What can hang from each mark:
z82: z671
z741: z330 z379 z671
z40: z379
z269: z238 z671
z907: z379
z330: z364
z379: z40 z741
z671: z82 z741

Every row comes from one small tree of marks. Brackets hold a mark, then the marks that hang from it, in the order of their numbers. Every link used is in the known rows. Which tree was each row made from?
Known rows:
(z40 (z379 z741)): [ 1.96 -0.50 -0.92  0.78 -0.83  1.04 -1.13  1.44 -1.94 -3.23  1.32  0.97
  2.24  1.45  0.87  0.79 -2.24 -0.63 -0.94]
(z379 z40 (z741 z671)): [ 4.31  0.91 -0.44 -0.66 -0.21 -4.14 -0.30 -2.33 -0.32 -5.48  0.86  2.79
 -1.23 -0.53  1.08  5.93 -3.15 -3.47 -2.79]
(z40 (z379 (z741 (z330 z364) z671))): [ 3.77 -0.17 -0.74  1.61 -2.51 -0.41 -0.70 -1.76 -0.46 -5.59  0.88  2.73
  0.54  0.22  2.17  3.74 -1.95 -2.27 -1.97]
(z671 z82 (z741 (z330 z364) (z379 z40))): [ 1.94  3.51 -1.06  2.48  0.75 -2.53  3.30 -1.79  3.05 -1.54  2.55  2.14
 -4.48 -1.23  1.53  7.47  4.72  0.73  0.89]
(z741 z379): [ 2.08  0.88  0.76  1.31 -1.58  2.35  1.13 -1.28 -0.22 -0.73  0.90  2.87
 -0.05  1.16  2.01  1.45  1.37  0.51  0.73]
(z907 (z379 z40 (z741 (z330 z364) z671))): [ 5.02  2.18  1.23  1.60 -2.81 -4.04  0.84 -3.39  2.05 -8.70  1.74  4.17
 -2.60 -1.71  0.59  6.65 -2.85 -3.53 -2.32]
(z671 z82 (z741 z330 z379)): [ 1.78  3.90 -1.67  2.23  0.12 -1.45  1.62 -1.65  2.39  1.47  1.90  2.46
 -2.43 -0.20  1.65  4.80  4.85  3.11  2.40]
(z82 (z671 (z741 z330 (z379 z40)))): [ 3.23  1.28  0.80  1.06 -0.31 -0.15 -0.73 -2.95  0.12 -1.10  0.67  3.28
 -4.18 -2.17  0.86  4.44 -0.20  0.21 -1.42]
(z907 (z379 z741)): [ 2.18  1.28  0.53  0.92 -1.81 -2.11  0.48  0.15  0.62 -4.42  1.51  2.29
  0.65  0.08  0.09  1.71 -2.00 -0.55 -0.19]
(z82 z671): [ 1.07 -1.16  0.98 -1.22  0.40 -0.76 -1.10 -1.00  0.16  0.91 -0.33  1.27
 -1.29 -1.40  0.93  0.22 -2.39 -0.74 -1.27]
(z40 (z379 (z741 z671))): [ 3.02 -0.29 -0.72  0.83 -1.72  0.02 -1.54 -0.15 -1.61 -3.55  0.63  2.46
  2.21  1.63  2.12  1.82 -2.91 -1.27 -1.47]
(z40 (z379 (z741 (z330 z364) (z671 z82)))): [ 3.69  0.54 -1.31  1.18 -1.69 -1.73 -0.15 -1.48  0.64 -4.37  1.45  2.81
  0.39  0.53  2.73  4.22 -1.51 -1.78 -1.04]
(z82 (z671 (z741 z330 z379))): [ 2.74  0.92  0.50  1.03 -0.68  0.24 -0.85 -2.74  0.27  0.02  0.21  3.25
 -3.12 -1.81  1.46  3.26  0.56  1.00 -0.77]
(z907 z379): [ 0.72  1.20  1.68  1.38 -1.83 -0.32  0.35 -0.04  1.00 -2.28  0.82  1.76
  0.07 -0.01 -0.31 -0.04 -1.08  0.35  0.48]
(z330 z364): [-0.81 -1.10  0.46  0.46  0.33 -1.01  2.44  0.38  1.54 -2.65  0.17 -0.60
 -1.06 -0.93  1.06  1.92  1.16 -2.21 -1.14]
(z269 (z671 z82 (z741 z379))): [ 1.47  1.60  0.34  1.01  0.93 -2.07  1.46 -1.09  0.96  0.20  0.61  1.75
 -0.96  0.32  2.65  5.24  3.53  0.65  3.40]
(z269 z238 (z671 z82 (z741 (z330 z364) (z379 z40)))): [ 2.37  2.90  0.69  1.72 -0.44 -1.49  1.78 -2.97  4.12 -3.34  0.85  1.03
 -5.81 -1.01  1.44  8.18  3.00 -2.24  2.34]
(z269 z671): [ 1.26 -0.86  1.47 -0.38 -0.18 -0.81 -0.34 -1.36 -0.45 -1.69 -0.75  0.23
 -0.11 -0.36  0.83  2.43 -0.02 -1.84  1.51]

Write each row's tree:
[ 2.99  1.12 -1.83 -0.85  0.10 -5.09  0.27 -1.55  1.40 -1.46  0.83  2.74
  0.66  0.40  2.93  4.05 -0.92 -1.26 -0.38] : (z379 (z741 (z671 z82)))
[ 5.60  2.95  0.62  2.00 -2.14 -2.74  2.70 -6.35  3.58 -4.36  1.69  5.86
 -4.37 -1.06  4.03  8.79  1.55 -2.57 -0.59] : (z741 (z330 z364) (z379 z40) (z671 z82))
[ 5.79  1.92  1.53  2.44 -3.46 -0.55  1.65 -6.61  1.98 -6.32  0.88  5.81
 -4.22 -1.45  3.21  8.07  0.73 -3.38 -1.99] : (z741 (z330 z364) (z379 z40) z671)
[ 4.67  1.21 -1.46  0.10 -2.10 -3.31 -1.05 -3.86  0.60 -4.08  0.23  3.44
 -0.70 -0.82  1.67  4.69 -1.50 -1.81 -1.47] : (z379 (z741 z330 z671))
[ 2.31  0.44  0.68  1.31 -0.57 -0.32  0.41 -2.45  1.06 -1.19  0.30  2.88
 -3.70 -2.23  1.95  4.10  1.18 -0.14 -1.32] : (z82 (z671 (z741 (z330 z364) z379)))
[ 5.89  1.80 -0.88 -0.01 -1.47 -4.03 -0.88 -4.28  0.31 -6.40  1.09  3.53
 -2.68 -1.65  0.39  7.17 -2.90 -3.31 -2.65] : (z379 z40 (z741 z330 z671))
[ 4.09  1.27 -1.87  0.05 -0.85 -5.64  1.22 -3.31  2.79 -3.98  1.11  3.04
 -1.47 -1.31  3.12  6.51 -0.01 -2.61 -1.03] : (z379 (z741 (z330 z364) (z671 z82)))
[ 5.29  1.93 -1.22 -0.11 -0.30 -6.36  1.42 -3.87  2.54 -6.30  1.92  3.17
 -3.38 -1.99  1.76  9.00 -1.38 -4.11 -2.37] : (z379 z40 (z741 (z330 z364) (z671 z82)))
[ 2.44  4.26 -1.31  2.22  0.53 -1.92  1.76 -1.95  2.14  0.06  2.41  2.53
 -3.75 -0.66  0.79  6.25  3.97  2.13  1.62] : (z671 z82 (z741 z330 (z379 z40)))
[ 4.37  1.61  1.07  2.27 -2.32  0.99  2.37 -3.99  1.29 -5.85  1.90  3.37
 -4.32 -1.46  1.17  6.40  1.59 -2.41 -1.16] : (z741 (z330 z364) (z379 z40))
[-0.40  2.46 -2.06  1.46  1.61 -3.84  2.42 -0.43  3.43  0.38  1.34 -0.18
 -3.18 -1.80  0.69  4.73  4.49  1.27  1.17] : (z671 z82 (z741 (z330 z364)))
[ 1.55  0.27  0.84  0.59  0.28  0.00 -0.43 -1.10 -0.04  0.86  0.11  2.65
 -1.99 -1.00  1.93  2.20  0.36  0.89 -0.80] : (z82 (z671 (z741 z379)))
[ 2.25  2.17  0.03  3.06 -0.93  0.10  2.17 -2.18  0.90 -4.17  1.41  2.12
 -4.37 -1.68  0.50  6.49  3.50 -0.21 -0.89] : (z671 (z741 (z330 z364) (z379 z40)))
[ 4.63  1.63  1.63  1.44 -2.13  0.11  0.45 -4.38  0.10 -3.21  0.40  5.37
 -1.61  0.65  3.01  5.03 -0.73 -1.68 -1.12] : (z741 (z379 z40) z671)
[ 3.17  0.21 -1.21  1.17 -1.96  1.14 -1.49 -0.16 -1.57 -4.00  1.42  1.55
  1.05  0.75  0.36  1.65 -2.06 -0.58 -0.90] : (z40 (z379 (z741 z330)))
[ 1.57  1.87 -0.41  3.08 -1.39  0.54  2.14 -1.84  1.18 -2.86  0.84  2.11
 -3.06 -1.12  1.21  4.95  4.37  0.75 -0.07] : (z671 (z741 (z330 z364) z379))
[ 4.02  1.10 -1.55  1.06 -1.80 -1.30 -1.40 -1.66 -0.07 -2.91  1.40  3.14
  1.00  0.98  2.19  3.28 -2.09 -0.58 -0.41] : (z40 (z379 (z741 z330 (z671 z82))))
[ 1.27  3.21 -1.38  2.57  0.32 -2.00  3.23 -1.49  3.22 -0.09  2.04  2.13
 -3.09 -0.74  2.23  5.91  5.59  1.69  1.62] : (z671 z82 (z741 (z330 z364) z379))
[ 2.81  0.44 -1.28  0.52 -0.79 -1.31 -0.86  0.06 -0.52 -2.20  1.21  2.45
  2.20  1.85  2.70  2.33 -2.24 -0.72 -0.52] : (z40 (z379 (z741 (z671 z82))))
[ 5.76  2.54 -1.53 -0.37 -0.41 -5.82 -0.11 -4.12  1.63 -4.83  1.86  3.49
 -2.67 -1.44  1.14  7.74 -2.21 -2.68 -1.51] : (z379 z40 (z741 z330 (z671 z82)))
[ 6.49  2.73  1.16  2.07 -3.72  0.18 -0.29 -7.00  0.82 -4.24  0.66  6.31
 -3.43 -0.58  2.19  6.59 -0.32 -1.52 -1.12] : (z741 z330 (z379 z40) z671)
[ 2.65  0.62  1.07  2.11 -1.30 -0.38  1.24 -2.80  0.42 -3.79 -0.13  1.87
 -2.71 -1.25  1.82  6.31  3.43 -1.18  1.41] : (z269 (z671 (z741 (z330 z364) z379)))
[ 1.11 -0.21  0.21  0.52  0.50 -1.67 -0.20 -1.60  1.38 -0.86 -0.25  1.12
 -3.70 -2.99  0.70  3.25  0.35 -0.45 -1.79] : (z82 (z671 (z741 (z330 z364))))
